What can hang from each mark
J_568: J_793 J_891
J_15: J_392
J_793: J_15 J_392 J_891
J_298: J_793 J_891
J_392: J_15 J_891
J_891: J_568 J_992
J_992: J_15

(in the rows, 128 means zero)
Known rows, with every way that one mark hangs from another
J_392[J_891]: 118 115 116 125 129 134 133 140 128 119 123 133 130 121 120 145 147 147
 102 115 144 132 139 125
J_891[J_568 J_992]: 107 125 143 135 138 116 133 137 139 119 127 143 100 125 120 140 121 140
 133 106 149 138 142 125
J_891[J_992]: 95 117 117 135 132 123 131 135 131 115 107 126 89 116 127 140 132 138
 130 104 140 138 148 122
J_568[J_793[J_891[J_992]]]: 128 124 84 139 127 110 139 143 133 111 99 132 106 121 125 124 131 134
 127 125 153 134 148 105
J_392[J_15 J_891[J_992]]: 108 101 116 132 133 135 141 140 129 110 104 115 103 122 127 144 141 150
 130 106 124 130 140 119
J_392[J_15 J_891[J_568[J_793]]]: 127 115 151 136 127 125 133 134 136 104 152 159 175 147 110 117 111 145
 97 122 142 134 121 106
J_392[J_15 J_891[J_568[J_793] J_992]]: 125 118 139 142 131 122 142 148 139 106 132 137 131 141 120 119 116 149
 114 119 139 132 132 105
J_15[J_392[J_891[J_568[J_793] J_992]]]: 151 138 130 138 140 129 131 141 137 128 127 143 127 141 123 149 121 147
 132 116 147 131 141 108
J_392[J_891[J_568[J_793]]]: 137 134 137 133 128 122 131 142 136 117 154 152 159 141 112 120 127 145
 89 130 161 140 132 113
J_568[J_793[J_15]]: 95 137 159 138 117 121 117 131 125 100 141 143 142 134 120 103 113 123
 100 118 142 139 140 112
J_793[J_15 J_392]: 79 127 176 121 125 136 113 117 129 106 146 145 129 116 118 112 121 122
 135 100 138 141 150 124
J_298[J_891[J_992]]: 119 108 111 128 131 115 135 134 130 133 103 127 109 103 132 145 141 121
 137 110 144 135 144 123
J_15[J_392[J_891[J_568]]]: 138 125 151 125 139 131 125 128 132 132 139 157 156 127 116 177 123 149
 130 107 149 133 133 127
J_793[J_15 J_392 J_891[J_992]]: 106 118 139 129 125 121 132 129 136 105 108 126 94 110 126 121 138 128
 161 103 137 129 163 119
J_992[J_15[J_392[J_891[J_568]]]]: 149 122 119 122 136 129 121 125 121 125 142 134 150 133 112 174 109 152
 132 104 134 138 134 124
J_891[J_568[J_793] J_992[J_15[J_392]]]: 136 140 109 137 133 119 110 125 128 115 133 132 122 137 115 141 84 135
 144 113 135 141 135 104
J_568[J_793 J_891[J_992]]: 99 122 84 142 125 124 134 165 128 112 93 143 123 124 127 136 126 131 94
 123 147 132 143 99
J_793[J_392[J_15] J_891[J_568 J_992]]: 118 105 146 125 135 116 138 119 143 112 121 149 125 112 119 129 117 134
 166 101 144 132 143 111
J_392[J_15 J_891]: 106 100 131 126 127 134 132 130 127 111 124 136 144 126 120 139 135 145
 112 111 130 130 131 122
J_298[J_793 J_891]: 113 121 132 125 121 116 117 134 116 138 122 144 165 113 115 132 129 127
 132 82 155 140 129 128
J_298[J_793 J_891[J_568]]: 129 123 159 127 128 109 124 128 126 140 148 157 180 122 110 134 113 133
 132 86 169 140 123 130
J_15[J_392]: 106 123 135 123 131 131 107 109 123 128 123 155 140 116 123 163 115 133
 142 102 138 138 135 120
J_891[J_568 J_992[J_15[J_392]]]: 128 125 118 129 141 122 116 121 128 123 125 130 108 125 119 168 96 140
 159 97 130 143 138 119

Rows
104 125 128 144 121 130 126 150 127 107 95 146 130 126 127 144 108 126
 129 113 133 128 147 102
J_568[J_793[J_15[J_392]] J_891[J_992]]
121 141 181 143 130 117 123 126 139 110 137 146 124 140 122 132 95 129
 143 111 139 136 145 110
J_891[J_568[J_793[J_15[J_392]]] J_992]
140 137 126 141 135 122 141 155 137 117 135 132 117 140 121 125 128 147
 105 123 153 135 142 110
J_392[J_891[J_568[J_793] J_992]]
106 126 49 139 122 122 129 164 123 102 95 123 116 124 122 134 115 131 99
 120 135 137 144 97
J_568[J_793 J_891[J_992[J_15]]]
119 105 142 134 137 125 147 139 138 115 128 132 117 133 119 145 130 150
 128 107 132 130 134 122
J_392[J_15 J_891[J_568 J_992]]
151 118 93 131 139 107 129 122 131 120 105 128 112 121 119 183 109 145
 170 106 140 136 143 118
J_793[J_891[J_568 J_992[J_15[J_392]]]]
118 138 165 120 131 138 119 138 125 127 162 148 165 135 104 115 127 154
 132 80 161 145 135 123
J_298[J_793[J_392[J_891[J_568]]]]
111 138 140 135 125 141 129 146 134 105 133 115 100 128 123 91 136 132
 121 115 135 135 162 104
J_568[J_793[J_15 J_392[J_891[J_992]]]]
111 138 171 144 127 113 132 140 142 102 142 143 113 139 118 102 107 128
 117 115 148 138 144 113
J_891[J_568[J_793[J_15]] J_992]
109 118 151 136 117 113 128 142 117 122 116 117 124 116 121 117 132 125
 149 78 137 135 145 129
J_298[J_793[J_15] J_891[J_992]]
128 116 68 127 132 133 134 151 120 115 110 92 82 122 121 150 138 154 121
 107 126 140 150 120
J_392[J_891[J_992[J_15]]]
133 118 111 129 135 140 129 138 127 131 98 119 101 121 129 171 146 152
 147 100 130 131 151 120
J_15[J_392[J_891[J_992]]]
142 124 140 129 143 132 134 133 138 133 121 136 112 130 120 177 133 154
 146 104 143 130 143 122
J_15[J_392[J_891[J_568 J_992]]]
116 135 104 127 130 145 130 148 135 121 124 126 108 122 125 102 143 141
 120 120 144 136 155 98
J_568[J_793[J_392[J_891[J_992]]]]
86 140 168 125 119 133 108 120 132 101 152 150 144 125 116 84 108 116
 119 115 142 139 145 106
J_568[J_793[J_15 J_392]]
147 127 94 134 131 101 131 136 135 122 131 127 131 120 118 118 104 120
 130 122 145 141 134 108
J_298[J_891[J_568[J_793] J_992[J_15]]]
134 124 167 144 123 105 137 136 140 118 137 140 129 123 123 107 113 112
 126 120 150 135 140 113
J_298[J_891[J_568[J_793[J_15]] J_992]]
127 114 130 135 128 118 134 128 129 112 95 129 103 118 131 168 133 133
 164 100 129 132 159 122
J_793[J_15[J_392] J_891[J_992]]
119 136 87 117 130 144 119 148 111 119 123 92 104 125 112 113 129 157
 147 71 130 146 150 114
J_298[J_793[J_392[J_891[J_992[J_15]]]]]
139 120 87 117 132 140 114 126 114 126 118 119 136 124 118 173 120 152
 132 100 123 137 139 122
J_992[J_15[J_392[J_891]]]
138 121 94 131 137 122 139 150 132 118 131 109 98 129 118 149 122 153
 123 108 136 139 143 126
J_392[J_891[J_568 J_992[J_15]]]
135 117 119 136 137 103 149 142 141 119 110 141 105 119 125 153 130 142
 140 108 157 133 145 122
J_793[J_891[J_568 J_992]]
115 139 139 142 131 113 129 140 138 114 136 147 117 135 118 115 107 136
 116 119 156 139 139 108
J_891[J_568[J_793] J_992]
112 114 109 133 123 123 127 122 142 103 108 142 124 119 124 101 117 127
 153 117 133 131 146 90
J_568[J_793[J_392[J_15] J_891[J_992]]]
91 122 133 144 114 125 127 156 124 97 117 157 161 129 117 125 120 122 83
 122 146 138 138 107
J_568[J_793[J_15] J_891]
120 123 92 127 135 128 111 119 123 118 103 111 94 118 123 166 112 139
 160 92 122 142 146 117
J_891[J_992[J_15[J_392]]]
115 105 158 128 134 127 137 132 133 112 145 150 162 133 114 145 120 148
 111 109 142 139 122 124
J_392[J_15 J_891[J_568]]
149 137 146 133 132 129 122 128 134 128 146 161 171 141 115 148 113 145
 114 121 154 133 131 109
J_15[J_392[J_891[J_568[J_793]]]]
133 125 188 128 131 133 129 122 132 121 149 149 156 134 117 168 116 146
 129 104 138 134 141 133
J_793[J_15[J_392[J_891[J_568]]]]
128 111 58 134 128 109 137 138 121 112 90 108 85 113 125 149 131 141 141
 112 130 137 150 117
J_793[J_891[J_992[J_15]]]
107 146 148 130 136 124 118 130 147 118 150 148 119 129 115 94 109 129
 136 117 157 142 145 100
J_891[J_568[J_793[J_392]] J_992]
